In the rows, zero is written as 128.
Known rows, with every step that occurs:
lisote, nalomen, rukogir, sodepev, fedez: [126 154 163 101 156  90 135 151  93 131 128 160 117 124 191 162 129 126
 145 103 128 151 174 102 109 166 111 106 144  92 221 134 161 141 192 151
 104  99  87 114 116  95 119]
sodepev, fedez, nalomen, lofe: [111 203 152 101 150 111 107  92 101 127 125 178 149 110 158 148 144 132
 134  90  97 152 123 121 119 153 123 138  85 158  65 139 121 128 135 151
 110 143 109 150 118 133  69]
fedez, sodepev: [107 149 137 138 120 126 125 115  85 128 128 146 158 104 164 123 126 141
 131 121 135 142 134 112 136 120 135 135 112 170 125 115 127 126 145 145
 122 116 109 134 131 114 120]
nalomen, lofe: [106 168 139 127 124 126 120 106  86 117 132 147 165 113 151 147 119 139
 121 117 162 113 134 129 141 106 131 114 110 155  78 122 118 125 135 148
 135 120 112 152 144 117 121]
sodepev, rukogir: [ 94 105 137 110 119 116 122 111  97 107 120 122 120 100 182 150 119 152
 112 131 144 132 132 110 137 116 126 126 133  91 168 138 121 106 160 131
 127  81  99 134 111 102 118]
lisote, gavot: [107 162 128 124 129 137 128 113 113 119 109 114 143 122 149 113 125 144
 125 135 132  89 152  90 167 140 163 144 128 122 128 145 117 107 121 147
 144 101 103 126 124 137 108]
pubi, gavot, lisote, nalomen: [116 126 125 124 169 126 158 102 123 117  86 105 154 126 175 130 135 143
 127 115 161  80 145  81 183 103 161 176 130 145 171 155 106 134 117 161
 149  94  75 123  98 115  94]
lofe, sodepev, fedez: [ 72 191 129  89 132 115  98 151 112 119 133 192 140  98 156 172 131 140
 121 100 101 143 145 130 129 196 122 123 105 147 135 154 132 124 181 128
 103 103 112 151  82 105 133]
gavot, lisote, nalomen, lofe, sodepev, fedez: [ 56 194 135  99 181 129 105 143  92 112 123 199 163 119 186 180 144 138
 142  67 126 104 137 128 134 195 128 140  99 201  98 177 108 137 170 142
 123 114  87 156  83 106 127]
lofe, sodepev, rukogir, nalomen, lisote: [ 79 122 133  79 145  93 157  96 118 121 136 160 141  85 199 178 107 151
 122 125 149 121 114 118 123 154 171  76 117 106 188 150 114 111 170  93
  72 109 108 114  55 126  92]
pubi, gavot, lisote, nalomen, lofe: [104 148 124 136 179 120 151  93 107 107 101 116 167 129 173 123 129 140
 127 100 183  67 138  92 176 107 161 157 116 187 115 155  88 145 102 171
 154 112  73 135 110 117 101]
gavot, pubi, nalomen, lofe, sodepev: [ 87 185 101 100 151 146 131 167  89 107 121 176 173 114 119 169 129 132
 159  93 126 111 140 147 136 152 131  87  98 197  61 156 131 143 185 147
 145 115  94 144  91 144 113]
lofe, sodepev, fedez, nalomen, lisote, gavot: [ 78 213 135  78 179 116 132 100 148 134 111 155 154  96 161 146 125 153
 134  92  71 122 122 105 157 208 173 145  92 131 116 169 116 105 122 121
  93 137 111 146  61 150  42]
gavot, lisote, nalomen, rukogir: [122 114 134 104 166 129 140 137  96 135 103 113 138 126 198 157 122 139
 134 117 155 106 171  97 140 113 137 146 143 105 203 163 141 139 153 146
 139  97  57 124 128 103  95]
rukogir, sodepev, fedez, nalomen: [115 176 163 106 141  88 129 106 111 123 111 174 133 119 166 137 144 130
 141  97  79 169 132  99 115 183 153 127 110  91 123 126 141 126 167 137
  99 135 114 117 112 133  69]
gavot, pubi, sodepev, fedez, nalomen: [107 183 147  92 149 148 131 124 111 114 112 165 136  80 103 167 151 136
 153  79  80 155 124 115 127 163 140 143 105  73 113 119 132 133 175 131
 111 116 108 123 106 148  61]
fedez, nalomen, lisote: [123 157 145 105 148 129 160  70 131 143  95 114 175 102 161 164 120 149
 130 121 126 133 118 122 153 100 157 136 105  84 128 112 121 111 115 122
 117 138 110 137 111 137  33]
fedez, nalomen, lisote, gavot, pubi: [120 164 137 114 170 148 190  75 138 125  75  86 147 104 119 123 119 154
 131 116 120  92 121  88 180 122 224 150  86  96 116 142 117 103  93 145
 137 130 105 135 106 178  16]
lisote, nalomen, rukogir: [141 126 139  97 139 124 131 134  95 135 116 125 145 123 178 165 118 132
 135 128 166 132 173 110 124  93  87 122 144 107 208 143 151 136 159 147
 124  89  75 131 120  97 104]
nalomen, lisote: [107 156 140 125 145 139 163  94 119 133 104 109 171 103 154 176 108 153
 118 130 153 116 136 129 171  97 161 121 119  88 155 101 122 104 136 127
 120 113 111 142 121 117  96]
lisote, gavot, pubi: [108 156 127 130 137 155 158 121 115 105  97 106 123 115 109 109 128 148
 126 127 135  78 144  79 171 132 199 141 108 123 124 160 123 110 122 151
 158  89 107 123 126 155 101]
lisote, gavot, pubi, sodepev, lofe: [100 181 134 123 141 158 152 136 104 126 124 138 151  84  83 129 132 132
 142 108 162  78 142 114 162 154 171 123 117 126  85 134 123 132 158 127
 127 110  93 119 114 167 118]
lisote, nalomen, lofe, sodepev: [ 90 178 127  98 142 122 120 133  89 115 135 196 188 122 163 177 125 128
 138  99 175 111 145 141 125 134  83 112 107 194  92 154 123 141 163 132
 122 117  96 165  88 100 126]
lisote, gavot, pubi, nalomen: [124 163 107 117 150 156 154 140 124 108  79 106 146 124 115 129 134 132
 154 123 103  83 150 100 172 140 163 117 124 139 122 152 125 120 153 168
 168  96  90 110 111 173  89]
sodepev, rukogir, nalomen, lisote: [109 108 144 101 149 102 168  69 120 121 111 129 129  88 195 174 111 151
 124 130 149 123 113 108 139 113 177  84 131  76 206 121 109 100 155 112
  89 106 107 101  89 132  82]
gavot, lisote, nalomen: [110 130 136 121 157 143 145 112 107 117  84 124 161 136 176 163 138 141
 139 113 160  87 145 108 155 113 142 158 129 120 162 145 117 124 153 147
 151 101  75 132 119 108 105]
rukogir, nalomen: [136 150 140 106 123 117 139  93 113 128 118 157 140 113 156 151 136 128
 133 137 139 122 141 102 126 125 159  94 128 118 152 127 129 130 162 120
 102 119 115  98 115 143 105]
gavot, pubi, sodepev: [108 150 130 120 131 165 147 144  92 111 115 135 153  83  96 167 125 143
 142 109 148 117 136 121 146 116 151 119 124  68 130 101 133 131 177 123
 131  88 103 120 129 129 111]
lofe, sodepev: [ 80 164 122  95 117 121 109 141 106 122 132 165 161 105 155 158 116 146
 122 122 142 128 148 125 134 150 131 120 114 137 121 155 137 124 163 117
 116 103 110 145  92 107 126]
gavot, lisote, nalomen, lofe, sodepev, rukogir: [ 51 113 120  98 172 114 117 132  79  98 131 165 147 116 214 166 126 146
 131  92 164  96 123 121 128 160 131 132 118 182 116 190 107 130 163 136
 133  98  72 158  80  95 121]

Rows:
[ 71 136 125  86 159  95 160  88 133 114 126 143 131  89 197 141 107 155
 124 124 130  96 114  87 145 183 199  82 122 118 181 175 108 100 149 107
  81 105 105 108  53 149  87] => lofe, sodepev, rukogir, nalomen, lisote, gavot
[125 168 142 122 153 126 180  65 135 126 104 119 153 106 160 137 121 143
 133 134 142  77 133  88 166 138 212  97 126 106 165 134 108 106 114 125
 105 128 119  95 107 170  77] => rukogir, nalomen, lisote, gavot
[ 55 136 124  97 128 102 105 127  79 105 156 171 140  94 190 149 113 151
 117 105 157 128 121 130 115 154 118 103 110 169  93 165 113 120 164 127
 111  96  96 161  90  98 134] => nalomen, lofe, sodepev, rukogir
[ 97 133 115 133 159 119 145 100 121 118  99  93 140 108 167 110 120 153
 111 118 142  88 140  76 189 121 203 173 124 134 142 156 106 130 103 154
 149  98  88 119 115 124  98] => pubi, gavot, lisote
[ 96 122 142 124 160 101 175  66 110 120 123 122 131  83 205 108 118 148
 136 119 132 116 109  78 141 152 202  97 124 152 180 143 103 104 122 132
  94 118  98  96  95 153  77] => fedez, sodepev, rukogir, nalomen, lisote, gavot
[ 96 175 141 116 142 162 133 152 105 104 116 159 134  75 105 181 141 142
 143  90 102 136 134 127 145 161 144 126 117  76 144 103 130 128 187 136
 116  87 107 123 114 131 123] => gavot, pubi, sodepev, fedez
[113 102 139  96 120  98 137  92 108 110 122 149 108 102 189 148 130 137
 123 136 141 138 129  98 122 128 151  91 134 102 186 145 118 114 173 121
 100  95 106  99  97 129 106] => sodepev, rukogir, nalomen
[113 159 158 106 141  83 120 152  90 130 137 150 103 108 189 141 111 140
 128 107 105 156 167  95 115 181 153 101 131  82 193 132 163 136 179 140
  98 101  98 108 132 104 123] => nalomen, rukogir, sodepev, fedez
[ 71 144 130  69 140  88 104 107  88 114 142 177 148 103 191 144 121 143
 126 100 129 151 112 120  98 156 120 119  93 168  68 177 118 130 146 120
 102 125  96 161  80 113  73] => fedez, nalomen, lofe, sodepev, rukogir
[105 158 128 125 137 170 154 138 104 105 106 121 145  90 100 129 125 145
 147 114 136  84 137  97 161 144 177 130 128  83 118 126 119 129 147 136
 143  90 100 111 126 154 103] => lisote, gavot, pubi, sodepev
[ 66 115 120  84 122 105 107 138  96 109 139 155 128  97 189 159 113 155
 116 124 138 138 135 118 123 158 119 117 119 124 153 166 130 110 177 114
 110  82  99 149  77  94 127] => lofe, sodepev, rukogir
[111 136 165 108 183  96 135 149  92 125 109 137 112 130 212 158 129 131
 147  88 118 129 163  87 126 181 163 133 141  89 216 157 150 144 182 151
 117 104  71 103 124 105 111] => gavot, lisote, nalomen, rukogir, sodepev, fedez
[141 141 107 100 158 143 154 159 108 124  92  94 125 120 134 121 111 137
 150 125 101  97 172  88 159 135 168 109 135 124 168 171 150 129 152 168
 156  87  68 100 125 163  79] => lisote, gavot, pubi, nalomen, rukogir
[120 181 151  87 140 115 111 101 126 128 107 160 136 112 158 153 150 134
 132 106  77 157 132 112 128 152 122 152  99 113 123 139 127 123 145 141
 109 129 114 139 102 133  65] => sodepev, fedez, nalomen
[115 128 162 114 171  87 147 135  79 155 127 139 136 132 194 142 118 123
 142 101 187 106 168 104 121 146 163 114 134 130 167 159 154 152 180 138
 122 124  62 111 122 115 113] => gavot, lisote, nalomen, rukogir, sodepev, lofe
[122 162 142 118 140 131 137 104  91 116 115 156 181 129 155 165 135 129
 136 108 182 109 142 135 138  96  84 117 115 166 109 121 115 133 147 154
 137 112  95 148 124 110 120] => lisote, nalomen, lofe
[135 141 165 107 145  84 147 134  82 153 133 160 142 128 173 150 115 114
 141 118 192 129 175 116 103 129 110  90 136 129 178 138 168 155 184 137
 105 118  72 116 115 106 123] => lisote, nalomen, rukogir, sodepev, lofe
[102 168 148 140 117 115 123 111  83 152 142 167 160  98 146 126 128 125
 130 117 165 137 144 130 133 129 129 122 101 221  87 125 127 134 154 139
 112 135 106 146 123 125 130] => fedez, sodepev, lofe
[ 92 185 143 134 165 164 182 113 114 136 111 119 166  68  89 156 116 145
 140 103 170  69 131 130 185 142 197 111 111 103 107 110 116 117 144 116
 122 120  96 128 110 172  91] => nalomen, lisote, gavot, pubi, sodepev, lofe
[123 165 139 121 163 143 204  78 133 116  86 112 136 103 118 131 123 143
 132 120 142  71 126  82 175 131 252  98 112 105 160 144 113 110 119 131
 117 114 119  93 103 185  64] => rukogir, nalomen, lisote, gavot, pubi
[ 69 166 120 103 173 124 122 131  84 118 121 173 183 130 188 165 132 135
 140  86 172  84 139 126 137 155 135 131 105 197  86 173 112 140 156 133
 139 119  79 157  98 110 119] => gavot, lisote, nalomen, lofe, sodepev
[105 119 137 113 166 123 198  76 128 103  89  96 108  88 150 135 118 155
 123 128 138  79 111  72 164 136 240  96 115  95 193 159 107  93 131 131
 112  96 102  92  88 176  66] => sodepev, rukogir, nalomen, lisote, gavot, pubi
[ 88 187 130  82 139 103 105 105  96 126 138 185 174 113 155 146 123 131
 133 100 136 144 131 123 107 149 132 124  83 185  37 165 123 139 134 125
 109 144 110 164 101 127  68] => fedez, nalomen, lofe, sodepev
[ 77 207 142  91 158 119 104 144  99 109 138 213 167 118 160 183 142 124
 143  84 134 126 141 149 115 175  73 113  98 200 105 160 118 135 176 145
 105 116  98 167  72 101 137] => lisote, nalomen, lofe, sodepev, fedez
[109 169 134 108 174 159 188  90 128 122  90 101 170  80 108 144 122 153
 152  98 120  93 116 104 169 129 204 139 110  57 112 113 117 120 117 121
 121 125 103 117 110 176  21] => fedez, nalomen, lisote, gavot, pubi, sodepev
[120 171 118 120 148 153 150 136  91 114  99 141 164 121 112 162 132 131
 157 105 131 107 136 138 154 112 136  98 107 172  73 127 127 137 171 167
 156 114  96 128 126 151 106] => gavot, pubi, nalomen, lofe
[123 156 116 124 165 163 191 124 127 123  74 103 173 104 117 194 119 144
 153 120 118 104 133 141 182 100 162 103 119 103 149 103 128 111 170 150
 144 108 100 118 105 154  78] => gavot, pubi, nalomen, lisote
[101 120 142 109 141 126 153 110  73  93 139 171 126  73 142 160 130 132
 144  99 156 125 106 112 108 131 162  71 123 107 119 123 111 135 182 119
 103 102 101  99 112 145 108] => gavot, pubi, sodepev, rukogir, nalomen, lofe
[ 98 182 146 108 139 143 109 146 106 114 134 172 153  79 142 185 136 138
 146  93 103 146 141 135 135 163 106 122 134  74 145  93 125 125 192 125
 107 100 109 120 115 112 134] => pubi, sodepev, fedez
[101 123 140 107 159 118 177  77 120 112 122 123 141  71 186 154 115 149
 144 117 134  97 116 102 152 149 181  81 156  47 192 116 100 111 152 104
  91 102 100  79  90 157  77] => pubi, sodepev, rukogir, nalomen, lisote, gavot
[103 112 151 123 148  93 168  70 103 131 126 143 141  77 211 150 117 149
 131 122 142 146 102 107 123 122 176  86 124 138 192 118 109 112 151 124
  83 124 106 102  94 135  84] => fedez, sodepev, rukogir, nalomen, lisote
[127 153 149 114 143 120 175  71 130 136 109 132 160 103 159 174 121 135
 132 132 151 114 128 116 150 109 183  87 125  95 175 106 116 113 143 113
  96 129 117 103 111 142  82] => rukogir, nalomen, lisote
[106 186 149  94 173 155 168 109 132 123  99 143 164  67 113 192 136 150
 148  80  86 147 108 130 151 142 167 131  99  48 135  92 121 117 160 124
  95 126 112 127  97 152  36] => gavot, pubi, sodepev, fedez, nalomen, lisote
[130 152 164  89 139  64 132 114  90 167 146 155 131 114 170 123 116 119
 135 114 149 159 158 101  96 147 156 105 111 118 118 152 173 149 162 124
  86 155  88 113 127 133  67] => fedez, nalomen, rukogir, sodepev, lofe
